(in the rows, 128 means zero)
Known rows, with every step that occurs
kenud > magekev > zosiz: [133 124 129 120 135 115 153 149 120 145  98  85 148 113 124 103 130 112
 129 118 129 137 119 122 142 127 129 112 134 118 124 125 137 121 130 158
 106 118 135 130 126 130 125 125]
besib > keziluz > ranabu > mudu: [120  96 192 138 156 150 140  92 122  73 113 114 157 152 146 128  85 117
 129 133 152 117 138 139 166 122 170 154 118 125 124 194 126 137 131 116
 154  79 107 111 117 129 114 129]
zosiz > magekev: [116 150 138 125 121 145  80 125 131 127 152 127 153 149 118 104 117 139
 134 131 133 107 134 127 107 120 122 140 117 136 152 144 132 134 128 131
 146 111 121 113 142 127 135 135]
mudu > gevu > kenud > magekev > zosiz > rabi: [137 152 129 125 122 106  89 110 123 100  89 102  99 111 131 122 183 129
  89 148  93 133 118 100 107 146 123  86 139 117 140  89 134 118 127 147
 110 145 125 134 120 119 113 141]
keziluz > ranabu > mudu > kenud > gevu: [126 109 171 117 165 146 163 145 109 107  85 141 127  54 141 176  86 118
 146 124 148  98 137 138 176 126 143  99 154 136 106 137 120 129 125 120
 125 111 131 148 125 141  96 126]
gevu > mudu > kenud > magekev: [124 122 120 126 116 144 159 142  94 148 118 182 130 102 120 168 186 108
 177 125 109 113 125 117 123 126 102 122 152 139 112 127 134 120 129 158
 125 171 138 149 114 125 148 129]
vibisa > zosiz > zozopo > kenud > mudu: [145 116 121 129  98  73 120 135 141 115 185 158  92 207 125 121 128 173
  97 143 139 169 115 122 143 138 116 118 106 117 116 105 125 139 127 103
 124 126 152 119 146 125 179 121]
magekev > rabi > diluz: [117 155 115 119  93 125 134 118 117 148 123  97 141 143 135  92 127 104
 124 105 111 134 135 175 114 124 147 171 108  83 123 149 107 128 135 113
 139 146 115  94 140 128 140 117]
gevu > kenud > mudu: [130 132 124 128 123 140 151 114 136 118 104 115 136 158 122  82 162 136
  92 107 141 116 125 128 121 140 107 163 124 145 133 114 118 133 128  96
 149 170 130 133 146 128 175 120]
gevu > kenud: [129 133 123 126 128 146 150 112 135 131 110 103 142 155 128  85 145 124
 124 113 136 119 131 131 111 134 126 153 145 145 134 135 116 130 127 111
 147 157 124 138 132 120 116 120]
keziluz > ranabu: [121 131 171 117 131 139 152 120 128  89 105 109 149 140 143 105 124 117
 139 126 157 109 140 136 159 119 139 147 123 129 123 150 114 132 128 124
 143 128 133 142 139 128 119 117]
diluz > rabi: [124 127 126 123 111 122 143 112 131 141 125  77 147 158 127  96 101  99
 122  87 138 105 139 133 126 130 138 168 106 138 118 139 154 128 125 108
 129 112 121  94 172 121 117 116]
mudu > gevu > kenud: [129 133 119 129 135 144 138  85 134 135  99 122 103 123 130 127 152 121
  98 125 120 121 130 110 115 139 128 126 137 146 144 122 113 127 129 100
 138 147 124 144 121 127 117 122]
besib > ranabu > keziluz: [117 123 105 135 155 137 115 121 155 116 134 131 158  85 131 113 153 124
 147 122 150  98 136 148 126 118 107 157  92 159 131 101 142 125 128 117
 138 113 112 113 114 132 116 116]
keziluz > besib: [122 130 166 132 123 144 162 144 131 135 118 144 131 146 121 102 108 113
 131 120 148 124 127 149 123 122 136 156 115 141 137 156 119 116 129 136
 138 124 155 126 155 127  97 118]
mudu > kenud: [121 114 120 124 128 142 169 112 110 131 108 163 130 126 128 132 122 119
 192 118 136 105 136 124 127 126 130 147 125 137 106 124 115 120 126 117
 134 129 124 110 126 123 116 123]
keziluz > besib > ranabu > mudu: [116 120 138 147 179 154 126 144 156 118 128 143 144 107 125 143  75 117
 129 126 145 127 129 148 141 121 148 162 119 141 143 130 134 120 124 140
 139 123 134 119 128 128  84 125]
keziluz > besib > ranabu > mudu > gevu > kenud: [125 121 132 151 190 151 126 108 163 113 104 139  95  84 130 170 108 113
  89 137 117 129 125 132 121 140 134 138 136 157 160 123 129 121 122 125
 139 154 138 147 118 128  75 128]
zozopo > kenud: [136 106 126 127 117 154 162 129 145 134 150 140 138 166 127 113 142 123
 151 114 164 152 132 130 134 133 139 140 120 127 112 122 120 129 126 119
 137 127 126 122 125 115 112 116]
kenud > mudu: [122 126 127 125 121 140 144 122 127 115 117 139 144 163 123  99 130 134
 102 111 150 108 129 123 130 121 120 153  97 138 123 115 124 130 129 107
 140 128 134 105 146 132 182 116]
besib > ranabu > mudu > gevu > kenud: [124 122  91 144 182 153 116  84 161 126 106 108 110 110 135 170 115 122
  91 133 117 125 134 111 126 139 135 134 139 149 147 100 129 132 123 110
 139 145 112 140 103 125 105 128]
gevu > kenud > magekev: [133 135 126 130 128 147 150 144 120 140 124  94 139 120 123  90 156 118
 110 118 117 127 126 118 109 140 114 118 147 144 135 128 135 124 127 115
 134 164 120 153 120 122 130 125]
zozopo > kenud > magekev: [139 107 127 128 117 152 163 164 128 135 164 128 133 143 121 120 152 115
 131 119 148 158 130 116 129 137 126 103 122 129 114 111 139 124 127 122
 121 134 124 131 124 115 124 119]
vibisa > zosiz > zozopo > kenud > gevu: [150 120 119 127 103  78 118 154 133 163 175 147  91 120 128 131 122 156
  95 144 137 168 116 124 134 137 139  65 132 118 118 111 109 138 127 116
 108 107 145 143 129 133 119 126]
besib > keziluz: [121 107 144 148 121 139 141  86 118 126 122 131 153 162 128  95 119 123
 140 119 144 117 136 125 130 123 160 163  95 133 125 160 114 129 134 111
 150  89 102  90 113 125 127 125]
vibisa > zosiz: [129 140 132 121 121  93 151 121 127 143 162 118 121 152 128 104 112 119
 115 117 131 143 124 122 141 121 130 114 110 125 125 149 118 129 129 124
 125 117 127 105 134 127 116 124]
mudu > gevu > kenud > magekev > zosiz > zozopo: [141 132 109 128 123 101 102 116 123 140  72  96  86 112 127 138 140 146
  86 162  97 129 111 103 122 143 121  94 167 132 149 107 138 127 126 131
 111 143 147 180 119 130 138 133]
vibisa > zosiz > rabi: [123 157 136 123 101  83  95 112 127  97 178 133 117 177 130  96 119 142
 115 137 116 134 127 123 123 123 135 105  98 111 123 132 118 129 128 132
 127 107 116  83 144 115 114 145]
ranabu > besib: [117 112  99 125 147 147 152 126 132 132 122 124 154 232 128  90  87 119
 133 116 153 173 131 158 131 118 141 150 117 150 122 156 133 134 129 138
 141 129 126 110 121 126 112 134]
zosiz > rabi > diluz: [101 172 122 121 102 130  99 108 121 114 144  81 144 167 117  97 129 141
 134 133 102 122 137 164 105 121 152 152 105 109 122 131 118 128 135 118
 156 117 109  68 131 117 131 134]
mudu > kenud > magekev > zosiz: [132 121 120 120 137 116 168 148 101 138  86 115 128  85 124 133 138 112
 185 117 115 128 121 118 142 134 120 114 144 122 108 111 136 115 127 150
 103 128 133 133 119 126 111 125]
mudu > gevu: [120 125 118 124 132 146 140  95 126 138 108 142 107 136 131 146 125 119
 106 131 134 112 134 105 128 121 135 119 113 140 135 119 117 122 129 114
 128 109 129 109 131 131 122 125]
kenud > mudu > gevu: [123 123 117 126 127 136 143 102 125 120 108 157 100 146 127 147 137 133
  74 128 137 109 130 101 129 126 116 131  92 140 131 101 117 126 130 109
 130 121 142 101 147 136 180 121]
vibisa > zosiz > magekev: [127 166 140 123 124  93  89 127 132 132 190 123 129 157 122 109 109 140
 115 135 115 134 124 119 122 121 114 105 111 127 153 147 130 138 129 137
 129 112 123 115 137 124 126 135]
zozopo > vibisa > zosiz > magekev > rabi > diluz: [129 190 130 117  91  65  70 116 129 133 191  58 126 162 133 106 124 167
  97 123  83 150 135 155 105 116 118 118 103  62 142 170 123 146 135 129
 128 147  93 104 133 134 126 146]
magekev > zosiz: [129 126 126 122 136 121 159 119 137 137  86  88 152 140 131  99 121 122
 147 113 150 129 125 136 144 124 140 155 132 119 126 126 122 127 129 152
 120 108 131 119 132 129 109 126]
zosiz > zozopo > kenud > magekev > rabi: [144 106 117 127  72 120 101 164 118 132 153 169 110 172 140 115 129 130
 121 142 131 148 129 130 111 140 131 116 124  87 115 111 132 130 120 122
 110 156 134 154 138 120 152 123]
zozopo > kenud > magekev > rabi > diluz: [135 135 110 123  90 127 143 160 120 144 162 109 129 127 132 105 166  99
 124 105 105 181 131 161 111 137 136 126 113  76 113 123 126 127 132 123
 122 173 119 118 123 114 136 118]
besib > ranabu: [119 137  94 144 146 143 123 111 152 121 120 124 154 111 130 109 132 119
 143 119 135 111 139 126 125 119 140 157 106 140 124 103 116 128 127 109
 136 136 109 103 123 123 126 117]
magekev > kenud > mudu: [130 124 127 122 121 135 133 126 147 118 153 125 144 157 123  93 135 131
 131 119 150 123 132 117 131 121 115 156 120 142 116 113 127 129 130 103
 129  91 128 108 135 133 195 126]

Rows
[143 117 121 130 108 150 155 154 142 163 128 163 137  96 125 151 202 124
 116 110 161 145 122 133 127 131 127 103 147 130 113 109 109 133 130 141
 124 144 138 154 120 133 131 125]
zozopo > kenud > gevu > mudu
[121 122 120 125 116 137 161 108 109 145 101 184 134 126 124 164 172 115
 195 118 132 101 127 129 123 121 116 160 147 143 111 128 118 123 129 150
 136 161 135 134 120 126 137 128]
gevu > mudu > kenud
[126 116 119 127 128 142 166 141 109 159  95 164 124  59 125 141 131 122
 157 113 138 100 134 123 131 130 132 104 132 140 108 113 109 120 126 115
 119 121 125 126 133 140 112 123]
mudu > kenud > gevu
[127 129 124 128 110 142 140 148 123 175 106 155 146  67 121 148 175 122
 107 110 144 108 121 135 122 118 124 115 143 135 127 130 111 131 132 146
 124 137 134 145 127 143 143 129]
kenud > gevu > mudu
[125 150 138 121  99 134  71 126 124 124 143 160 146 156 138  93 121 122
 125 125 131 102 136 139  94 121 122 151 106  97 152 148 122 134 123 139
 134 141 116 120 162 128 136 135]
zosiz > magekev > rabi
[120 104 118 147 150 137 147  93 124 124 120 133 157 252 131  83 100 124
 139 122 144 174 131 152 129 120 158 155  95 146 126 187 126 140 135 131
 154 101 101  92 102 126 117 141]
ranabu > besib > keziluz
[133 139 107 123  76 110 102 162 115 148 159 120 114 149 130 112 136 131
 120 139 101 170 128 166 115 139 141 126 125  75 117 126 133 132 132 115
 126 165 127 131 131 119 159 120]
zosiz > zozopo > kenud > magekev > rabi > diluz
[123 120 187 137 128 129 146  86 119  79 106 114 151 159 145  96 134 120
 143 128 147 112 139 135 156 121 163 152 101 124 121 182 110 134 135 105
 154  94 112 108 125 125 128 121]
besib > keziluz > ranabu
[121 105 173 117 166 149 166 150  99  83 112 124 128  86 138 169  89 106
 166 136 131 110 135 125 174 127 129 105 152 133 108 145 143 124 122 129
 130 128 133 147 115 125 109 126]
keziluz > ranabu > mudu > kenud > magekev
[134 105 112 128 102 134 125 129 141 128 146 148 123 194 128 119 112 154
 147 145 155 140 130 133 124 135 144 146 130 132 117 109 123 134 124 107
 137 115 138 137 139 120 131 124]
zosiz > zozopo > kenud
[114 178 128 119  97 126  72 127 122 142 152 106 146 129 128  94 128 125
 122 118  98 127 134 169  89 124 132 159 107  85 154 151 124 139 134 122
 145 147 110  96 144 128 147 128]
zosiz > magekev > rabi > diluz
[144 127 115 130 116 100 108 132 132 123  84  40 139 152 127 106 138 190
 114 143 113 125 123 121 125 134 120 114 172 123 132 126 139 135 126 130
 117 150 123 188 123 137 123 142]
gevu > kenud > magekev > zosiz > zozopo > vibisa
[124 151 137 122 120 146  70 129 145 129 189 116 159 143 120 104 124 136
 162 137 131 120 134 118 116 121 120 147 138 144 141 134 138 134 128 124
 134  81 116 121 129 127 144 137]
zosiz > magekev > kenud
[118 113 133 148 177 146 139 167 124 117 130 173 122  57 119 181  85 107
 170 130 114 122 125 132 135 129 122 132 132 145 123 121 152 109 121 146
 121 143 143 127 116 122  85 125]
keziluz > besib > ranabu > mudu > kenud > magekev
[134 125 124 123 126 114 165 145 105 146  82 153 133  87 122 164 189 108
 191 120 113 130 113 122 132 130 105 121 164 125 114 114 140 119 131 183
 105 160 147 148 116 128 133 132]
gevu > mudu > kenud > magekev > zosiz
[116 109 135 148 185 147 145 136 139 113 117 175 125  91 126 171  80 114
 184 125 135 115 131 145 135 125 136 163 127 146 124 121 134 115 121 139
 137 129 137 119 125 123  75 125]
keziluz > besib > ranabu > mudu > kenud
[118 109  91 143 182 149 134 144 120 119 128 144 137  70 128 179  90 116
 171 131 111 117 134 115 144 127 126 120 133 137 110  94 153 120 120 132
 119 135 116 115 107 123 115 128]
besib > ranabu > mudu > kenud > magekev
[136 102 107 129 107 124 116 109 137 109 132 182  75 182 125 163 140 167
  86 159 147 143 125 104 127 138 116 123 108 134 122  78 123 135 126  99
 130 125 149 131 140 129 187 123]
zosiz > zozopo > kenud > mudu > gevu
[134 164 142 120 117  87  77 129 145 132 232 109 132 142 122 104 120 137
 142 139 112 153 125 109 126 123 114 112 132 134 143 149 139 137 130 134
 118  75 122 117 128 125 137 144]
vibisa > zosiz > magekev > kenud
[119 135 133 150 149 138 128 139 153 128 117 148 139  97 122 111 126 118
 140 123 137 124 131 147 121 120 135 162 100 143 138 122 120 115 128 129
 136 144 140 116 139 125  98 114]
keziluz > besib > ranabu
[133 152 134 124 114 140  62 155 145 165 171 143 156  64 115 146 182 139
 136 138 130 114 125 125 106 119 108 108 163 143 147 127 130 138 133 155
 120 103 125 152 120 143 165 146]
zosiz > magekev > kenud > gevu > mudu
[147 104 111 126 114 102 120 107 147 114  95 150  83 171 130 157 144 165
  94 150 147 154 116 113 136 139 120 119 120 119 127  72 127 134 127 124
 112 115 160 139 139 131 177 125]
magekev > zosiz > zozopo > kenud > mudu > gevu
[127 150 135 125 122 136  66 133 149 111 185 127 153 156 115 101 135 153
 133 136 135 118 130 112 113 122  99 154 118 148 143 116 142 138 130 114
 133  95 125 112 146 132 204 136]
zosiz > magekev > kenud > mudu
[119 122 177 122 133 131 150 149 135 121 135 162 133 118 123 107 129 113
 141 121 166 106 125 167 128 118 108 152 103 162 144 156 140 112 132 136
 141  99 155 133 135 134  87 115]
ranabu > keziluz > besib
[151 125 116 129  94  75 124 154 134 177 165 176 100 111 125 167 173 152
  99 147 132 167 110 126 135 133 121  77 153 118 122 119 117 142 131 141
 111 137 151 166 123 136 141 131]
vibisa > zosiz > zozopo > kenud > gevu > mudu
[115 117 134 147 185 150 123 121 157 116 118 165 102  85 128 189  81 112
  95 141 132 124 129 127 136 123 142 126 112 146 149 124 131 115 125 139
 129 111 142 121 120 130  78 124]
keziluz > besib > ranabu > mudu > gevu
[131 131 117 129 131 149 140 118 120 145 113 113  95  97 126 130 163 115
  78 133 100 124 126  94 114 143 115  89 142 148 143 122 135 121 127 105
 123 160 129 154 115 125 128 123]
mudu > gevu > kenud > magekev
[123 141 131 118 112 107 103 110 133  95  98 106 149 159 131  89 130 139
 143 136 142 119 126 139 122 124 143 142 116 108 123 113 117 125 127 159
 126  98 121  93 139 122 112 141]
magekev > zosiz > rabi
[132 128 118 122 116 107 114 150 114 137  97  94 137 127 124 114 111 144
 128 149 123 125 115 125 140 125 132 116 145 122 130 117 144 125 129 149
 108 111 144 143 131 133 145 129]
kenud > magekev > zosiz > zozopo
[116 113  98 141 175 156 126 120 154 116 129 111 160 121 131 142  79 120
 131 122 145 119 138 134 142 120 150 158 118 137 129 107 138 132 122 132
 137 113 109 106 115 126 111 127]
besib > ranabu > mudu
[134 135 126 126 122  85 149 110 135 129 160  79 132 177 133 115 107 167
 112 116 133 141 136 111 140 115 123 111 113 116 119 153 117 136 128 116
 124 114 106 120 130 134 102 135]
zozopo > vibisa > zosiz
[119 146 111 120  97 120 146 146  85 148 122 126 115  88 131 123 143  96
 164 109  78 133 132 156 117 133 129 137 123  83 108 134 126 119 132 123
 124 177 115  98 130 123 135 122]
mudu > kenud > magekev > rabi > diluz
[131 123 119 124 122 135 130 103 141 123 144 144 106 136 125 142 142 130
  99 131 140 123 131  93 131 123 113 133 114 145 125 100 126 124 130  98
 117  83 132 111 132 137 194 126]
magekev > kenud > mudu > gevu
[125 111 121 124 160 157 144  92 139 125 106 118 100 135 132 163  98 120
  80 128 129 118 129 113 129 139 136 127 153 149 149 132 127 130 126 116
 141 127 122 144 115 128  98 132]
ranabu > mudu > gevu > kenud
[124  96 123 123 157 156 162 146 113 148 108 166 127  70 129 171  74 118
 148 115 143 104 130 128 145 128 142 104 147 142 110 125 122 124 123 129
 121  93 120 126 118 142  97 136]
ranabu > mudu > kenud > gevu
[121 156 110 124  87 116 144 146  85 167 118 154 120  84 128 158 196  93
 165 110  71 131 126 162 108 127 113 143 138  83 110 145 130 121 136 148
 124 207 128 128 116 125 161 126]
gevu > mudu > kenud > magekev > rabi > diluz
[125 111 131 150 187 148 141 164 135 141 102 180 119  21 124 180  86 116
 149 122 130 113 128 146 135 126 136 118 134 144 122 108 124 114 121 137
 120 128 141 128 130 138  74 126]
keziluz > besib > ranabu > mudu > kenud > gevu
[133 156 136 120 124 144  68 156 143 148 178 121 156  72 120 110 130 139
 131 138 132 115 130 120 112 124 121  97 144 143 140 126 129 133 127 125
 116  69 115 132 131 142 147 142]
zosiz > magekev > kenud > gevu
[139 119 121 122 135 153 122 124 118 125 115 133  90 104 146 157 114  92
  57 127 110 123 128 111 116 143 128  96 144 109 146 136 138 125 121 123
 117 167 121 167 121 130 117 135]
ranabu > mudu > gevu > kenud > magekev > rabi
[129 107 187 140 169 144 139  59 133  67  91 105 106 133 150 158 123 118
  89 146 128 124 134 117 157 139 161 132 137 133 143 178 121 139 130 104
 154 109 111 148 104 127 100 133]
besib > keziluz > ranabu > mudu > gevu > kenud
[141 132 117 125 123 109 115 142 125 138  82  74 130 135 123  97 137 147
 119 150 105 127 110 125 124 139 121 124 171 129 141 116 141 130 127 138
 119 150 140 173 127 127 136 130]
gevu > kenud > magekev > zosiz > zozopo
[146 114 122 125 103  79 117 166 122 135 200 137  95 164 125 125 120 146
 114 151 117 182 115 112 140 136 123  68 130 118 118 117 140 132 127 126
 108 128 147 148 125 116 134 124]
vibisa > zosiz > zozopo > kenud > magekev
[130 117 171 120 167 150 143 121 122  91 101  92 101  96 143 165 115 107
  69 143 116 122 130 109 159 138 127  83 162 141 145 142 144 130 125 119
 132 149 135 185 113 128 106 126]
keziluz > ranabu > mudu > gevu > kenud > magekev
[137 119 116 126 111 102 108 142 124 130  97  62 144 155 127 127 115 188
 127 145 127 119 127 115 138 117 130 110 145 111 122 125 143 131 127 144
 110 109 124 155 129 143 135 144]
kenud > magekev > zosiz > zozopo > vibisa
[130 104 125 119 165 128 168 152 109 127  96 114 133  88 127 166  84 110
 172 118 129 130 121 126 155 132 131 113 159 123 112 125 151 120 123 167
 105 108 131 139 109 128 100 137]
ranabu > mudu > kenud > magekev > zosiz
[131 157 140 125 120  88  84 120 135 120 191  83 138 172 124 121 115 185
 108 133 119 134 134 110 123 114 110 102 111 117 143 159 131 142 128 127
 130 109 107 124 134 133 112 144]
zozopo > vibisa > zosiz > magekev
[133 123 125 122  85 132 142 142  88 143 114 204 114 101 139 156 191  94
 171 116 107 106 127 130 111 127 103 134 139  94 111 137 126 118 127 154
 109 201 132 155 131 126 156 127]
gevu > mudu > kenud > magekev > rabi
[136 167 144 122 118  82  62 134 147 116 226 125 128 156 118 101 132 155
 115 138 115 149 121 105 123 124  94 121 115 134 144 133 144 140 131 120
 121  85 132 103 137 129 193 138]
vibisa > zosiz > magekev > kenud > mudu
[132 119 110 124 112 100 122 145  96 150  79 158 117 107 121 175 163 141
 194 153 102 115 112 122 133 127 110 132 178 122 115 117 141 122 129 175
 107 157 155 165 115 131 155 135]
gevu > mudu > kenud > magekev > zosiz > zozopo
